Each row was made from one small tree. Brackets hold a mark, then the marks that hang from it, in alphabetical order. Every link used is in the known rows. Write each row's tree.
Known rows
[loreb letam [litelaf [sulave zezo] tugukan]]: [ -7  -1   4 -22  16  22 -16   6 -26  30  16  28  10  21  77  29 -19  12
   3   0 -10  23  11   9]
[litelaf sulave]: [-21   3   0  -6  17  15 -18 -10 -27  65  -2  26   3  33  34  37   3   1
  10 -19 -19  20 -11  34]
[loreb letam [litelaf sulave tugukan]]: [-10   4  -4 -31  18  24 -13  10 -35  26  16  21   5  26  80  28 -17  14
   4  10 -10  12   5  15]
[zezo [sulave [litelaf loreb rane]] tugukan]: [-32  -7  -4  -6  24   5 -19 -10 -40  25  -5   7  13  40  22  11  15   9
  -4   9   4  41  -1  31]
[rane kifabok]: [ -5   8  -4   6  32  -5  -6 -35 -24  40 -14  30 -17  35  18  11  -8  10
  18 -12  -8  30  -4  30]
[zezo tugukan]: [-13 -10 -14  -8  19  11  -4  -6 -18  27  14  23  10  35  19  13  11  32
  11  -3   0  32  -4  52]
[loreb [litelaf rane tugukan]]: [ 11  17 -14 -10  31   8  12 -18 -44  25   5  27  -2  18  50  18 -15  -8
   6   1  -5  15  24  19]
[tugukan [litelaf [rane letam]] [zezo sulave]]: [  9  40  20  26   4  -7  18 -24 -17  21  -9  42  -2  57  50  15 -13  31
  10   0 -29  25  15 -35]
[loreb [litelaf rane sulave [tugukan zezo]]]: [ 16  27   4  -9  27   1   8 -15 -37  31  -7  37   7  16  57  29 -20 -12
  -2 -11 -20   6  20   7]
[loreb [litelaf sulave tugukan]]: [  0  14  -6 -18  30  23  -7  -4 -48  39   3  33   5  21  64  27  -4  -4
  10  -9 -22  16  18  26]
[zezo sulave tugukan]: [-28   3  -6 -10  26  17 -17 -20 -29  37   4  17  16  41  30  19  20  25
   7  -2   4  35   6  47]
[litelaf loreb [rane kifabok] sulave tugukan]: [-10  21   7  10  34 -12  11 -62 -49  48 -49  34  23   2  21   3 -15 -32
  13 -24   9 -10  -4  44]
[zezo [sulave litelaf]]: [-34   8   0  -9  27  13 -28  -8 -45  48   4   8  -8  52  38  32  13   5
   0   1 -12  49   6   9]
[sulave [litelaf loreb rane] zezo]: [-13 -17   8  20  13 -10 -11  -8 -20  40  -2  21   2  27  15  14  -8  -7
  -1 -11  -3  55   1  -6]
[zezo [tugukan litelaf]]: [ -9  -4   0   4   7  20   2   2 -19  14  12  35  10  46  27   5   6  38
  18  -3 -18  35   6  37]
[loreb litelaf]: [  3   4 -21 -14  22  21  -3   5 -34  35  16  23 -15  31  58  21  -5  18
  17   9 -14  26  12  19]
[sulave litelaf]: [-20  -9  -4  -7  20   5 -21  14 -37  32  16  15 -16  52  27  26   3   9
  -2   5 -22  53  -5   6]
[sulave zezo]: [ -6  -4   5  13  16   7  -8 -19  -5  58   9  34   4  26  26  26  -1  14
  15 -28  -4  49  10  18]
[loreb letam litelaf]: [ -6  -6 -19 -27   9  20 -10  20 -22  22  29  10 -14  36  73  22 -17  35
  10  27  -2  21  -1   9]
[sulave [litelaf [rane letam] tugukan] zezo]: [ -6 -11  10  18  26 -16 -10 -21 -29  25   6  31   6  31  14  19  -9 -18
 -12 -19 -11  65  11 -20]
[sulave [litelaf rane] zezo]: [ -9 -15  16  17  16 -12 -17  -6 -14  37   7  23  -5  34   8  28 -12 -14
 -14 -20 -14  65   6 -14]
[sulave [zezo tugukan]]: [ -7 -14   5  12  16   7  -9 -15   0  43  11  36  16  25  18  19   5  23
  11 -27  -1  52   8  32]
[rane letam]: [-11  -9 -36   0  20   1  -1 -19 -30  37  16  21 -13  44  33  12  10  28
  21  12  -1  34 -19  10]
[loreb letam [litelaf [rane kifabok]]]: [  2  -2 -13 -15  14   0  -2  -4 -18  13   9  12 -19  28  54  16 -34  13
   1  22   4  15  -4   3]

Which tree is each row?
[-29 -14   4   0   1  15 -17  -8 -13  66  -7  23  18  17  50  19  -1  20
  20 -10   7  16 -19  29]	[litelaf [loreb letam] [sulave zezo]]
[-12  -7  -9 -29   8  23 -19  21 -23  33  21  14  -7  33  75  32 -17  23
   5  17 -12  16  -8  10]	[loreb letam [litelaf sulave]]
[ 10   4   3   4  24   3  -7 -21 -21  41 -14  35  -7  14  38  25 -23 -20
   1 -19 -18  23  10   7]	[loreb [litelaf [rane kifabok] [sulave zezo]]]
[-33   7  -4  -3  24   5 -18 -18 -47  48  -8   5  -4  42  34  21   8  -2
   2   7   0  36   1  11]	[zezo [sulave [litelaf loreb rane]]]
[  8  34  34  18  -3   9   7   3 -11  34  -5  54   3  53  56  26 -12  36
  14 -17 -51  22  10 -13]	[tugukan [litelaf sulave] zezo]
[  3  44  30  18   3  10   7  -7 -18  30  -3  44  -1  60  62  21  -5  43
  16  -6 -38  31  24 -17]	[tugukan litelaf [zezo sulave]]
[ -6  28  14  -1  22  -7 -10  -5 -22  39   4  26  -5  51  48  35   0  28
  -2  -2 -20  39   9 -10]	[tugukan [zezo [sulave litelaf]]]
[  8  36  -1   9  25 -20  35 -45 -37  34 -21  31  22  10  35   2 -13   7
  15  -5  19  -6  11  25]	[litelaf loreb rane [tugukan zezo]]
[-29  17   6  -6  33   4 -18 -25 -52  41  -4  12   2  43  32  29   4 -13
  -7  -4  -6  41  14   9]	[zezo [sulave [litelaf rane tugukan]]]
[-18 -20   7  14  14   3 -20   5 -24  43   5  24   0  34  27  14   3  10
   7 -10 -10  64   2   1]	[sulave [litelaf loreb] zezo]
[-18 -23   9  13   7 -10 -14  -1 -14  34   4  16   1  29  23  15 -14   2
  -5  -1   4  53  -6 -10]	[sulave [litelaf [loreb letam] rane] zezo]
[-26   1  13  -3  15  14  -9 -23 -32  56 -12  33  37   9  56  14  -1   9
  19 -19  10  11  -2  36]	[litelaf [loreb letam] [sulave zezo] tugukan]
[-16  -5 -15   1  27 -11   2 -14 -56  20  -2  16   0  34  25   2  -1  -6
   2  14   0  34  -7   2]	[sulave [litelaf loreb [rane letam] tugukan]]
[ 17  39  40  30   2 -12  15 -21  -8  26 -25  55  -1  45  37  19 -29  13
   6 -23 -45  15   8 -21]	[tugukan [litelaf [rane kifabok] sulave] zezo]
[-15  19   0   2  25  -1  13 -46 -50  55 -32  28  30   3  30  12  -6 -25
  13 -18  11 -12  -3  45]	[litelaf loreb rane sulave tugukan]
[ -2  34  22  -5  29   1   0 -23 -34  49  -9  45  23  26  48  36  -3   3
   4 -30 -23  12  11  23]	[litelaf sulave [tugukan zezo]]
[ -6 -24  21  20  23 -19 -19 -12  -9  16  -3  30   3  32  -6  14 -12 -10
 -18 -23 -13  70   4  -1]	[sulave [litelaf [rane kifabok]] [zezo tugukan]]
[-32  15   4 -10  34  13 -24 -16 -54  44   2  14   1  47  42  29  13   0
   0  -3 -12  46  15  13]	[zezo [sulave [litelaf tugukan]]]
[ -8  -4  21  15  26 -13 -11 -17 -27  31   4  31   8  28  13  25 -12 -22
 -14 -27 -13  63  19  -8]	[sulave [litelaf rane tugukan] zezo]
[ 19  32   1  16  39 -39  27 -63 -30  15 -21  42   4  24  19   5 -23  -4
   1 -10   3  15   5  -4]	[litelaf [rane kifabok letam] [tugukan zezo]]
[-27  -7  -4 -12  21   6 -12   9 -51  23  10  12   3  40  45   9   2  16
   6  16  -2  38  -5  15]	[sulave [litelaf [loreb letam] tugukan]]
[ -3  22  -7  11  36 -18  25 -63 -48  33 -35  30  14   7  19 -11 -15 -13
  20  -9  23  -2   5  42]	[litelaf loreb [rane kifabok] tugukan]
[ -6 -12  11  21   6  15  -2 -10  -4  35   5  41  18  29  27   6   4  31
  21 -23  -9  50  13  26]	[sulave [zezo [tugukan [litelaf loreb]]]]
[ 22  28  -5  -7  30  -2  18 -16 -36  21   3  32   0  19  55  20 -21   1
   3   0  -9  13  26   6]	[loreb [litelaf rane [tugukan zezo]]]
